Known rows, with every step that occurs:
vadobed, nufo, logisi, niva, gobinis, pobe: [ 11.5   9.3 -20.1   7.8  -8.0 -11.3  -1.8   8.6  45.6  39.0  31.2  24.5
  -9.9  16.6  24.0 -14.7  -2.4   9.2  30.6  -3.5 -28.4  40.2  -8.8   9.5
  12.5  29.7  29.0 -13.7  14.4 -39.3  61.0 -21.5]
nufo, gobinis, pobe, pazag, vadobed, niva: [ -7.9  18.4  28.5  17.4  -6.2 -23.0  -2.9 -34.6 -36.9   9.0  11.7  11.0
  32.1 -34.1  -5.4  19.2   2.7  -5.3 -13.4   6.7  -5.3   5.7   2.9  -0.3
   1.9  36.8 -34.2 -11.1 -19.4  -9.5   2.8  40.9]
gobinis, pobe: [ 20.4  18.5  -0.7 -14.9  -9.4  18.1   9.7  14.1 -25.4  25.3  20.8  28.2
  -0.3  16.8   5.3  14.0   5.2   3.4  15.5 -16.5 -21.4  23.1 -18.5  -4.2
  23.4 -23.6  20.8 -24.7  10.8   5.7  -2.8 -12.2]
niva, vadobed, pazag, gobinis, nufo: [ -2.8  -2.3  20.3 -42.3 -22.1  -2.1 -27.0  -2.7 -37.0 -38.3 -46.9 -21.1
  -5.9  32.7 -19.9  14.5  -2.6 -11.4 -25.9  15.0  -4.9  -3.3   7.4  -7.1
 -28.5 -56.3 -32.9  28.6  -9.3   3.6 -12.0 -33.3]
rala, gobinis, nufo, pobe, niva, vadobed, pazag: [-12.5 -42.8  29.0 -31.1  10.4  22.9  -4.5 -20.4 -11.2 -20.7 -15.5 -19.1
   6.3  13.9 -21.0   8.5 -36.0 -35.6  -7.2  18.5  39.9  11.7  15.5  22.3
 -18.5  -8.9 -27.2  17.2  -4.7  -1.2   4.6 -42.8]
pobe, pazag: [-14.7  -1.1 -18.6 -10.8  -9.2  12.3  -9.4  12.5 -20.7 -21.6 -16.3   0.5
 -10.2  10.4  12.4   6.3  14.4 -22.6 -11.2 -30.7 -26.6  -4.6 -10.1 -14.3
 -18.9 -33.7  19.0   7.0  -3.6   9.5 -19.1  16.6]
niva, vadobed, nufo: [-19.2 -14.3 -11.9 -18.9 -29.5  34.0  -7.3  -0.1  28.3 -29.2 -35.4   8.5
  -1.5  26.9 -20.9   1.3 -10.8 -42.6 -16.0  11.8 -18.1 -21.5 -24.6  -6.6
 -10.6 -44.9  24.7  25.7  38.5 -17.7  31.9 -28.8]
niva, gobinis, pobe, pazag, vadobed, nufo: [-36.7   0.4 -10.9  12.7 -27.6 -12.0 -25.1  13.1  -6.4   1.7 -10.8  -2.1
   2.8 -11.0  25.0  28.7 -17.4 -24.7  21.8   5.6 -20.1 -34.0  15.3 -28.6
  21.5 -13.2 -22.7  68.2 -22.3 -28.5  41.8  14.5]
terin, vadobed, nufo, pobe, niva, logisi: [-29.6 -33.0  -9.9  13.5  16.3  46.3  23.2 -34.5  54.3  -7.9  -6.8  12.7
 -10.8  24.1 -44.1 -47.2 -10.5 -45.4 -35.0  -3.3  -2.4  -2.5 -28.2  -6.7
 -18.6 -18.3  33.7  -1.3  44.0 -18.2  40.8 -65.3]
terin, vadobed: [ 17.7 -20.3  -5.5   4.3  14.8  40.4  29.7  15.0  -7.6  -7.1 -28.1  -0.1
  -2.8  28.8 -25.2 -30.3  -3.0  -9.0   9.2 -27.3 -31.2  -3.3 -17.8 -24.1
 -20.2 -58.2  28.4 -37.0  53.6   7.8   1.7 -19.1]
pazag, pobe, gobinis, nufo, logisi, niva, vadobed: [ 19.8  20.5 -11.9  -3.3 -40.5 -34.5 -27.5  22.5  27.9  31.5 -30.9 -24.0
  -2.4 -22.2 -15.1  22.9  30.3  34.5 -22.4  46.3  14.8  10.9   9.0  10.0
 -14.8  17.5   0.7  11.7  -9.6  -4.5   1.0 -21.9]
nufo, logisi, pazag, vadobed, niva, gobinis: [ 10.7  -8.8  -1.0  35.5  48.0 -14.6  39.1   9.0  21.7 -15.6  31.3   0.8
  26.5   2.7  -3.8 -35.8 -19.9  -3.9  41.0 -13.2  14.7  -8.0  26.3  10.6
   7.8  57.0 -12.5 -13.8   6.0 -40.4  32.7  31.4]
pazag, vadobed: [  3.1  -4.4  -1.2   0.9  11.0  15.4  29.1  28.9   4.6   0.7 -16.1  15.9
  25.5 -12.3  -7.0  -1.3  -8.5 -11.4   9.7 -11.1 -16.3 -21.7   9.3  -7.3
  17.9 -13.9  -1.4  -9.7  16.6   7.7  -3.6  26.0]
rala, gobinis, pobe, pazag: [ -4.5   7.8   8.9 -30.5 -15.6  -1.5 -11.8   1.2 -36.3  -8.0  -4.1   7.6
   3.5  -9.0  44.8  38.1  -7.8  -7.2  27.5 -40.8 -16.3   1.5  -1.9  -1.6
  12.3  -7.9  19.9  -0.1 -26.8  27.9  -5.4   8.6]
pazag, gobinis, pobe, niva: [-17.5  12.3   4.7   7.2  11.3  -8.5 -11.9  -9.0 -29.6  45.3   4.6  25.3
  12.8 -21.6   7.4  38.5  20.8  18.3   7.7 -10.8 -18.0  44.9   0.2   2.8
  36.5   5.9  28.1   5.1 -26.6   7.7 -13.8   0.9]
pazag, pobe, gobinis, nufo, logisi, niva: [ 24.5  29.1  -2.9  13.0  -9.5 -20.0 -13.8  11.3  18.6  41.2  -1.1 -14.5
  -8.1 -21.8  -0.2   9.5  36.1  57.2 -19.4  14.9   9.7  23.4   2.2   8.7
   2.0  23.8  11.8 -23.9 -15.9   9.5 -21.3   0.7]
vadobed, nufo, gobinis, pazag: [ 10.3   6.8   3.7 -28.0  -6.2  27.8  -4.3 -36.2  -9.6  -7.4   8.7  16.1
 -17.8  30.4  -0.3 -10.4  21.4  -1.9 -24.5  17.5 -35.4   7.8 -51.1 -10.7
  -5.1 -20.4 -11.5 -22.3  16.3   8.7   8.7  17.5]
pobe, niva, vadobed, nufo: [-55.5 -25.3 -15.7  13.1 -18.2  30.2 -16.9   0.6  31.9  -6.3 -32.8   5.7
   1.4   8.8 -27.7   9.3 -12.1 -51.5 -19.2  27.6  -7.9  -7.5 -21.6 -10.4
  -3.1 -27.0  39.6  48.6  28.5 -28.9  35.5 -25.3]
logisi, pazag, pobe: [ 56.6  11.0  -5.4  -3.9  46.1  18.1  27.2  -7.9  -1.4 -12.9  27.7  16.7
   0.5   7.7  23.7 -13.5  15.9  16.8  -3.8 -34.0   0.8  -3.8  -1.9  22.5
  -6.9  -8.8   6.3 -22.7  -3.7  39.8 -47.4  35.0]
logisi, gobinis, pazag, vadobed, nufo: [-13.1  -6.6  -4.5  11.6 -18.7  -7.9 -23.6  10.7  14.8 -26.7   7.3  -2.8
   0.6 -16.5  10.0 -28.8 -38.2  11.0  -1.7  13.6  -0.1 -53.8  -7.0  -8.0
  15.6   5.9 -11.4  -9.7  20.8  11.2  -0.2  29.2]
pobe, pazag, vadobed, niva, logisi, gobinis, nufo: [-68.1  13.5  13.1  11.6 -56.1 -38.3 -45.8 -12.6   8.5 -37.8   0.7 -36.7
  -4.2 -39.3 -10.6 -23.2 -39.9  -4.8 -35.4   6.8  55.3 -83.8   8.3 -10.8
 -23.8  12.6 -34.6  15.6 -21.9   8.3 -23.2   1.5]
pobe, niva, gobinis, pazag, vadobed, nufo, logisi: [-40.9  -5.8 -17.2  25.3   4.5  -3.3   1.5  33.4  20.1  17.3   3.0  -9.6
   2.6  -8.4 -15.0  -4.4  -3.6 -16.6  19.0  41.7 -24.4  -0.4   5.3 -17.2
  36.8  35.4  -4.4  47.6   3.5 -52.9  69.6  20.3]
vadobed, pazag, pobe, niva, gobinis, nufo: [-23.6  -3.0   6.8   4.5  36.8  10.8 -15.0 -11.7 -28.9  24.9   7.9 -19.0
 -28.2   9.2 -11.2   9.5   4.7   4.3   3.2  23.2  20.8  -4.1  19.1  -8.9
 -13.9 -32.1 -53.2  47.7 -19.7  -3.8   0.8   0.4]
logisi, niva, gobinis, nufo, pobe, pazag, vadobed: [ -4.6 -26.4 -20.5   2.9 -29.4 -33.9  -8.9  17.8  15.6  13.1 -17.9 -15.3
  10.1 -42.0  27.9  -2.0  -0.2  14.8  -6.6  16.7  34.2  -9.6  43.8  -3.2
 -24.2  -0.9 -63.8  13.6 -26.5  -6.3 -21.7  17.5]
terin, gobinis, nufo, logisi: [ 31.8  24.9  27.3 -15.2  -4.6   1.1  24.3   8.7  -9.6 -17.2  -5.7 -53.1
 -18.2  36.0 -26.4 -13.6  12.0  23.3  22.3  -5.7  -8.5 -12.3 -17.9 -13.6
  -5.2 -27.9   1.5 -56.7  59.0   6.8 -27.9 -18.2]
pazag, gobinis, nufo, pobe, niva: [ -7.5  -9.9  11.9  -4.5  17.7   7.7  -1.4 -26.2 -11.7  24.2  -8.7  -2.5
  12.3  -9.8 -15.2  16.1  32.9  18.1 -31.5   9.3  20.3  33.6   6.5  12.4
  18.8  -9.5 -11.9 -18.5 -19.4   3.3 -49.8 -11.3]
niva, gobinis, pobe, pazag, vadobed: [-16.5   9.6 -17.4   4.0 -17.0 -28.5 -11.2  35.7 -29.3  22.1  -8.3  -0.1
   4.4 -23.8  34.8  38.6  -3.8 -11.7  37.2  -0.9 -12.4 -22.2  28.8 -22.5
  14.0  -9.1 -34.0  53.6 -34.0 -11.3  20.0  25.7]
pobe, pazag, vadobed, niva, gobinis: [-51.0 -13.0  -6.9  29.7  -5.0 -23.0  -7.4  -5.5 -14.2 -26.7 -31.7  -9.6
  16.8 -29.0  -7.0   7.1 -14.4 -20.6  18.0   2.3  10.9 -35.0  42.0 -17.7
 -13.3   8.7 -38.1  34.6 -14.2 -29.0  25.0  35.2]

Rows:
[ -3.0   4.9   1.6  -3.4   1.7  16.5  15.5 -35.5  17.4 -47.2  32.1  24.7
  -8.4  23.5  -9.7 -34.2 -18.0 -15.9 -16.3 -33.5  27.6  -6.5 -21.0  10.6
 -28.6  12.8  21.2 -18.8   1.3  10.1  -7.7 -11.3]  vadobed, niva, logisi, pazag
[ -2.7 -20.0  11.8  31.3 -12.4 -13.3   1.1 -21.3 -22.4 -20.2 -12.9  12.1
  28.2 -21.8 -43.0  15.5  -8.7  13.0 -12.2  35.8  24.7  13.8  35.1  -4.2
  20.0  42.1 -37.4 -29.5  -5.0 -17.6   3.0  10.7]  nufo, pobe, gobinis, pazag, vadobed, niva
[ 54.8  -0.6  12.4  14.3  26.9  10.8  12.9  -9.9   4.7 -24.4  19.9  -5.7
   1.5  45.6   3.7 -36.4  -0.3  15.3   8.5 -40.5 -49.7  27.4 -23.4  -8.6
  18.7   4.1  58.6 -31.6  17.6 -13.6  12.4 -20.7]  terin, vadobed, nufo, logisi, pazag, gobinis, pobe
[-21.2 -34.2  -3.6  22.9  31.7  46.7  12.2 -33.7  32.6   5.2  14.2  22.4
  12.7  14.3 -21.0 -14.6   3.1 -33.8 -23.6   0.5  -4.0  23.8 -14.8  14.1
  13.4  -0.7  30.3 -16.9  28.7 -25.6   8.0 -12.2]  vadobed, nufo, pobe, niva
[ -8.6   2.7  14.6  -0.6 -21.8 -25.6 -10.3  15.3  35.7  -4.8  -0.4   2.7
  31.0 -46.5  40.6   5.9 -31.7   2.8  12.6 -28.8 -35.2  -0.7  12.3  12.2
  33.2  65.0  45.5   1.7 -13.4  -3.5  37.7  31.0]  rala, gobinis, pobe, pazag, vadobed, nufo, logisi, niva
[ -3.7   2.8 -18.6  -4.9 -34.2   0.8 -24.1  11.8 -34.3  -1.1 -19.8   3.7
 -25.7  16.4  -1.3  28.5  13.9  16.3   4.4  14.1 -11.2  13.8 -13.8 -30.8
   6.5 -22.8   3.1  -2.3  -9.7  16.1  -6.8  -2.3]  pobe, gobinis, pazag
[ 26.3   8.4  12.4 -24.6 -20.6  -5.8  11.3  -6.8 -37.6 -36.2 -20.2 -20.1
 -29.0  19.8  -5.4   0.1   6.3  24.1  30.0  -1.7 -13.1 -13.6 -12.2 -21.5
 -16.1 -33.2 -14.2 -40.7  54.0  37.9 -29.0   3.1]  terin, gobinis, pazag
[  5.8  28.8 -10.9   7.1   4.0 -42.0 -25.2  26.5   8.0  18.7  14.5 -18.7
  -6.3 -31.4  -4.1 -13.4  22.8  10.6  -5.3  40.0   7.5 -10.8   8.9  31.0
  -1.4  58.8   0.8  12.2   1.4  -6.5  13.4   8.8]  nufo, logisi, gobinis, pazag, pobe, niva, vadobed
[  3.6   0.9  25.8 -29.4   5.2  11.9 -15.5 -16.4 -42.9 -26.8 -16.3 -12.7
  -9.8  32.4  -9.0   0.4   3.1   8.1 -19.1 -15.3 -13.4  11.7   1.7  -6.8
 -13.3 -48.4 -19.3  -6.0 -13.0  19.6 -38.3  -9.2]  vadobed, pazag, gobinis, nufo
[ 24.5  21.0  -0.7   7.5  11.8   1.8  -0.1  26.1  12.7  11.5  18.0 -38.2
  -0.3  -1.1 -11.3  -1.7  25.6   1.8 -25.7  30.1  22.0   4.5  -2.9  14.8
   1.0  12.6  12.0  28.1 -11.9 -11.4 -20.5  -0.5]  gobinis, nufo, logisi, pazag, pobe, niva, vadobed
[ 32.4  12.4  -1.0  11.3   9.0   7.1 -19.6 -10.7 -20.0   2.1  11.4 -22.7
 -19.6   7.6  11.0  21.6  14.8  46.4 -12.9   3.3  31.7 -11.8  -4.7 -10.4
  -0.8 -29.4 -11.9   5.4 -30.9  34.6 -68.3  10.6]  logisi, pazag, pobe, gobinis, nufo
[  9.0  -1.5   6.3 -46.1 -39.4  -5.8  -3.6  25.0  35.5   4.2 -28.2 -21.6
  12.2 -10.3   3.8  -2.5 -12.7  14.1  10.5   8.1   9.8   7.8  -5.7  19.7
 -11.8  12.8  19.0 -22.4   7.4   7.2   9.8 -25.5]  rala, gobinis, nufo, logisi, niva, vadobed
[-33.4 -42.9 -16.3  23.1  38.0  27.9  11.5 -34.9  37.0  19.3   8.4  21.8
  -4.3  16.5  -4.5  -6.4  -1.6 -28.7   5.8  11.3   9.3  12.1   1.9   6.3
   2.0  -2.5  -2.9  17.8  11.2 -37.2  35.4 -17.0]  vadobed, nufo, pobe, niva, gobinis
[ 67.2  32.3   6.4 -14.6  32.8  14.8  24.0  17.1   0.1  -1.7  46.5 -28.7
  -3.3  23.9   3.7 -19.7  31.2  28.1 -15.0 -11.9  -1.3   4.1 -15.7  18.7
   9.8   3.0   1.8 -32.0  -5.8  11.7 -43.6  18.9]  gobinis, nufo, logisi, pazag, pobe
[-14.4   6.3   2.9  12.2  -4.3  -0.8  -2.4 -26.2 -30.3  18.8  21.0  22.3
   0.4   8.2 -12.2  15.6 -10.4   3.4  35.7   6.2  11.0  22.4   9.7  -5.4
  10.5   5.2 -16.9 -12.9   3.5 -31.0  33.4 -13.6]  vadobed, niva, gobinis, pobe
[-23.4   8.2  11.4 -24.6  -3.1  -0.5   0.4 -33.6   9.9  18.6  -5.9   7.2
  -5.6  -5.9 -15.5  12.9  36.7   5.1 -44.3  12.2  25.0  15.2  -8.4  13.8
   4.6  -5.9 -14.5   8.4 -34.0  12.2 -33.8 -38.2]  pazag, gobinis, nufo, pobe, niva, logisi
[-40.9 -14.2 -25.8  18.4  26.2  11.6   5.4   5.4   5.2  39.2  -2.5  14.9
 -12.5   1.2   5.9  10.5   3.4 -13.5  31.3   1.9   6.6   7.5   5.9  -9.0
  -1.6 -17.9   2.2  28.9   0.4 -16.1  18.4   3.0]  pobe, niva, gobinis
[ 19.4 -19.7   6.5  12.1  33.6   4.8   2.9 -31.4  -7.6   3.5  23.8  -7.7
   8.3   0.2  11.1  -2.4  18.4  25.6 -27.5  -8.9  37.5  35.0   5.6  15.7
   4.8  -3.2  -4.9 -18.6 -34.9  16.0 -76.1   5.3]  logisi, pazag, gobinis, nufo, pobe, niva
[ -2.9 -12.9   3.7   9.1  -8.6 -27.9 -18.1  13.8   0.7  -9.9   9.3 -32.3
   9.3 -27.4  21.1 -23.3 -19.5  10.7 -21.1  -0.5  41.2 -53.6  22.4   6.9
  -5.0  -2.6 -46.7 -17.3  -9.6   9.1 -55.2  16.3]  logisi, gobinis, nufo, pobe, pazag, vadobed
[ -1.8  -6.2   9.5   0.7   6.8  10.5  -5.9   2.5  34.9  -7.5  30.1  -2.2
  10.2  11.3  20.5   7.2 -35.9 -24.3  22.4  -4.9  -1.6  15.8 -17.0  23.2
  31.4  46.0  65.2  29.2  -6.8 -20.9  46.1 -24.1]  rala, gobinis, pobe, niva, vadobed, nufo, logisi, pazag
[ -6.5   5.1  15.7 -18.5 -11.4 -13.1  -2.6  21.9 -28.7  -7.3 -18.2   4.3
  29.3 -40.2  35.8  41.6 -21.9  -3.5  33.2 -30.7 -11.8 -22.5  22.2  -2.2
  31.7   7.5   0.3  16.9 -32.3  24.3  -0.6  30.6]  rala, gobinis, pobe, pazag, vadobed
[ 31.9  16.6   1.2 -37.6   4.1  10.6   8.7 -14.3 -32.3  14.9  14.7  18.9
 -12.4  17.7   7.4  -1.0  39.2  10.0  -7.4   8.3 -25.0  22.3 -39.5  -0.4
 -12.0 -10.7 -27.6 -37.7   1.1  23.3 -14.1  23.7]  nufo, gobinis, pazag
[ 26.1   4.4  -1.6   9.1   6.2 -35.3 -12.0  13.8  20.1  -1.4 -24.3   7.1
  -7.9  -1.6  -2.8  -0.6  10.1  -0.3 -11.2  11.6  -9.5  24.4  25.4  30.1
 -40.8  42.7  10.6  16.1   3.9  -8.8  36.8 -18.2]  nufo, logisi, niva, vadobed, pazag, pobe, gobinis
[ 14.9   9.5  -7.8 -13.2  11.5   9.1  36.4  22.0  29.5 -20.6  17.1  20.3
  -0.1  -0.9  23.4 -20.9 -20.3 -14.4  -1.1 -30.5   8.6 -39.7  -9.2   6.4
  -5.3  -1.1   3.8  11.8  -7.2  27.7 -12.9  15.2]  niva, logisi, pazag, vadobed
[ 18.2  26.4   2.6 -21.2  -4.5  -7.5  -7.5 -14.3 -38.7  26.4  19.7  17.9
  -7.9   6.0  33.2  21.4  36.3  -5.2  -7.9 -16.6 -28.0  19.9 -27.3  -3.6
 -11.3 -10.7  -8.2  -9.6 -24.7  10.4 -10.6  18.4]  nufo, gobinis, pobe, pazag
[-20.5  -6.2   7.3   3.3 -12.3  30.4  25.5 -26.8  11.7 -28.7 -21.5   6.3
  -5.3  22.6 -59.2 -45.2 -14.2 -25.4 -15.2 -16.4  -1.7 -12.9 -22.1 -20.4
 -37.8 -23.9  20.8 -31.6  43.8  -4.1  29.4 -48.0]  terin, vadobed, niva, logisi
[ -3.9   1.0 -23.7  -1.2 -61.6 -23.8 -34.3  37.8  26.8  25.1 -35.1 -23.9
 -13.2  -0.6 -14.0  15.0   8.0  16.8  -9.6  38.3  11.2  23.1  -7.0  -7.7
 -17.8  -2.1  21.5   6.2   1.0 -17.6  14.1 -41.7]  pobe, gobinis, nufo, logisi, niva, vadobed
[-20.4 -27.9   1.5  22.9  -1.5  20.3   6.7  -1.6  12.7  -3.2   2.1  10.0
  20.1 -17.2 -25.1  -4.3  -9.8 -21.4 -26.7  35.1  -2.7   9.5   5.8  -1.8
  36.6  23.9  -8.2   5.8  12.7 -19.5  14.6  17.8]  gobinis, pazag, vadobed, nufo, pobe, niva
[  4.8  16.2 -20.2  13.6 -18.1 -55.6  -5.6  53.5  11.4  42.3  13.7   3.9
   9.9 -41.5  46.1   6.9  -1.4  11.1  35.2  -8.4 -22.7  16.0  31.4   2.0
   6.6  51.9  -3.4  22.0 -23.9 -28.3  36.4  23.8]  nufo, logisi, niva, gobinis, pobe, pazag, vadobed
[ -5.2  -5.9  33.6   8.0  -9.7 -18.1 -12.3  -8.2 -40.7 -13.6 -15.6 -19.1
 -23.1  17.7 -19.2  18.2 -31.6 -23.1  33.1   8.9   2.5   3.8   7.9  -7.0
 -26.8 -17.9  -3.4  23.1  46.8   0.2  16.2 -48.8]  terin, gobinis, pobe, niva, vadobed, pazag
[  8.2  -5.6  -2.4  -3.6  46.1  -7.0  23.2 -42.6  32.1  -4.9  28.6  32.6
  -3.1  -1.8  27.3 -11.7  23.4  -3.1 -27.1 -32.9  23.7  21.7   0.0  39.2
 -12.3  31.5  14.7  -0.5 -39.4  26.7 -35.1  -9.8]  nufo, pobe, niva, logisi, pazag, gobinis
[-16.0   0.5  -0.1   5.7 -32.8 -13.5 -18.0 -25.9  -0.7 -38.1   4.3 -12.0
 -29.8   6.4 -31.3 -63.3 -30.3   7.7 -11.2   0.3  25.1 -35.5 -20.7 -14.7
 -43.7   1.4  -5.7 -42.6  36.6  17.4   9.7 -36.5]  terin, vadobed, niva, logisi, gobinis, pazag
[ 49.5   4.1  -2.4   9.4  44.9   4.8  48.2  45.2  23.5 -11.2  33.0   2.8
  23.6   8.6  16.7 -34.3 -10.2  -3.6  17.3 -34.3 -17.6  -4.9   3.2  13.6
  17.3  31.4  26.2 -25.4  10.3  -4.5  -1.9  34.4]  nufo, logisi, pazag, vadobed
[ 13.4   6.6  -2.2 -13.9 -21.7   6.1  10.6  37.6 -24.3  -4.6 -14.1   6.5
  10.3 -11.5  -8.7   5.6  -3.8   4.7   3.1  15.2 -21.0  -8.4   3.4 -20.6
  21.1 -11.2 -15.6  -4.9   7.4  14.1  -5.6  30.8]  gobinis, pazag, vadobed
[  7.4  -6.3 -22.5  27.8  67.1  -0.7  16.6 -11.6   8.5  26.4  30.1  12.4
 -14.0 -15.1  29.9   3.0  14.8  13.0  25.1  -9.6  29.3  -5.2  18.7  16.4
  -7.3   5.5 -11.7  34.8 -28.9  13.8 -15.6  35.9]  logisi, pazag, pobe, niva, gobinis
[  9.8  14.6  -5.6   8.8  21.3   4.2   1.7 -12.1  -5.1  16.6 -20.4  17.1
  -5.6  -9.0  -1.2  34.0  29.9  20.1   0.4   0.1  -4.3  -8.7   6.5   0.0
   2.9 -11.9  -0.3   4.2  -9.2  20.9 -15.2  11.7]  pazag, pobe, gobinis
[ 17.0   8.8  18.5 -34.1   5.8  16.5  18.4  -2.1 -21.2  13.0  12.0  26.4
  12.5   0.5  26.4  27.5 -13.8  10.6  44.2 -33.4  -9.5  11.8  -9.6  10.6
  31.1  -7.7  21.0 -31.9  -7.4  29.8   1.9  -7.2]  rala, gobinis, pobe
